Every row comes from one small tree of marks. The marks that hang from a mark follow it in brackets, in alphabetical order. Every link used is in the known rows. Which tree was each row made from?
(in the rows, 128 means zero)
Known rows:
G{B{V} Q}: [140  92 133 116 158 121 175 123 113 108 128 132 135 132 147 134 125 135
 168]
C{B{F{H} V}}: [129 105 139 150 109 149  91 171 127 143  94 123 102 165 121 110  92 146
 114]
F{B{G} H}: [126 132 131  96  95 171  64 168 124 145 129 134  97 139 162 136 115 151
  88]
P{J{W{Q{G}}}}: [159 179 142 117  91  76 146  84 109 111 194 210 186  84  82 101 156  82
 123]
C{B{F V}}: [126 104 120 149 123 119 130 139 117 155 100 121  94 148  96 118 123 135
 127]
Q{G{B{F{H} V}}}: [135 118 156 139 147 156 104 147 140 113 109 102 144 119 149 138  85 151
 142]
G{B{F V} Q}: [129  91 109 131 168 132 174 122 131 127 101  86 122 151 132 121 121 141
 156]
Q{G}: [139 122 148 137 119 126 149  83  88 129 163 152 152  58 135 145 166 116
 156]
F{B{V} H}: [142 109 160 123  86 155  57 188 125 122 115 112  87 156 131 111  91 165
 125]
H{F}: [161  79 114 134 106  96 122  82  98 132 144 142 152 100 117 140 165 136
 116]
P{J}: [174 122 111 107  98 100 172  84  78 143 177 197 147  84  82 110 135 115
 118]
H{F{B{G{Q} V}}}: [ 77 108  81 154 164 106  86 154 203 142 105  43  58 173 130 135 149 144
 104]
W{Q{G}}: [147 153 155 139  87 108 155  97 104 107 173 168 158  54 132 127 157 110
 133]
P{J{W{Q}}}: [181 163 128  93  62  78 145  89  86 119 183 221 172 122  67  93 141  93
 110]
W{Q{G{B{F}}}}: [160 130 141 120 123 118 169 102 111 113 145 159 184  67 146 129 130 129
 125]
C{B{F{H} G{Q} V}}: [ 65 133 101 161 154 158 109 176 184 151  85  81  68 190 149 117 113 124
 102]
Q{G{B{F V}}}: [132 111 134 142 165 129 140 119 129 125 116  98 139 102 122 149 115 141
 156]
J{W{Q{G{B{V}}}}}: [148 157 181 114 120  93 112 125 121  84 148 169 179 122 121 141 123 111
 160]
C{B{F G{Q} V}}: [ 60 131  82 161 170 127 146 146 176 163  93  77  60 177 123 128 143 118
 118]
C{B{G{Q} V}}: [ 75 132 108 149 159 118 146 144 159 144 117 124  72 155 137 139 145 109
 130]
Q{G{B{F}}}: [150 100 132 118 156 139 163  93  97 135 135 142 178  67 152 148 139 138
 144]

Write each row's tree:
[ 68 147  72 162 159 142 143 122 173 153  97  31  58 175 109 133 148 120
 129] : B{F G{Q} V}
[168 147 176  90 109 103 133  97  87  92 168 209 220  87 149 141 148 109
 145] : J{W{Q{G{B}}}}
[147  77 105 109 159 144 194  95  93 137 120 129 164 115 161 120 148 138
 144] : G{B{F} Q}
[ 81 119  79 137 163 140 167 119 140 171 112 121 102 141 149 126 170 113
 105] : C{B{F G{Q}}}
[ 80 149 101 150 148 131 144 123 157 135 125  78  67 156 120 148 149 112
 143] : B{G{Q} V}
[134  95 127 131 153 163 134 153 142 113  96  89 131 167 162 113  94 150
 139] : G{B{F{H} V} Q}
[ 95 120 100 110 142 145 132 138 135 154 132 108  87 135 161 129 164 132
 118] : F{B{G{Q}}}
[142 164 169 120  87 101 116  91 100 107 168 175 179  93 121 125 172  96
 141] : J{W{Q{G}}}
[ 91 141 114 146 123 155  74 178 160 154  85 107  71 180 124 138  96 131
  91] : C{B{F{H} G V}}
[132 121 131 149  97 161  92 148 126 130  99  75  98 160 108 115  99 149
 125] : B{F{H} V}
[140 145 141 141 135 112 145 131 145 102 128 116 145 101 119 129 104 135
 138] : W{Q{G{B{F V}}}}
[116 142 104 123 104 176  95 127 125 151 112 103 105 142 136 140 124 134
  87] : B{F{H} G}
[154 103 153 116 139 167 126 119 107 121 129 142 186  84 175 139 111 144
 128] : Q{G{B{F{H}}}}
[ 80 136 123 134 136 167  74 195 179 130 107  68  56 185 160 119 108 149
 115] : F{B{G{Q} V} H}
[138 155 151 127 130 105 113 125 138 100 121 122 166 140 106 129 123 119
 148] : J{W{Q{G{B{F V}}}}}
[158 101 138 117 121 161 105 155 116 115  99 115 135 156 136 131  74 158
 126] : G{B{F{H} V}}
[162 170 155 108 124  63 139 120 131  89 172 199 184 110  82 119 106  97
 138] : P{J{W{Q{G{B{V}}}}}}
[183 159 154  86 116  75 159  89  99 100 191 244 224  77 109 115 133  92
 126] : P{J{W{Q{G{B}}}}}
[102 143 115 121 118 132  78 166 147 149 114  89  51 158 106 145 119 146
 116] : F{B{G V}}
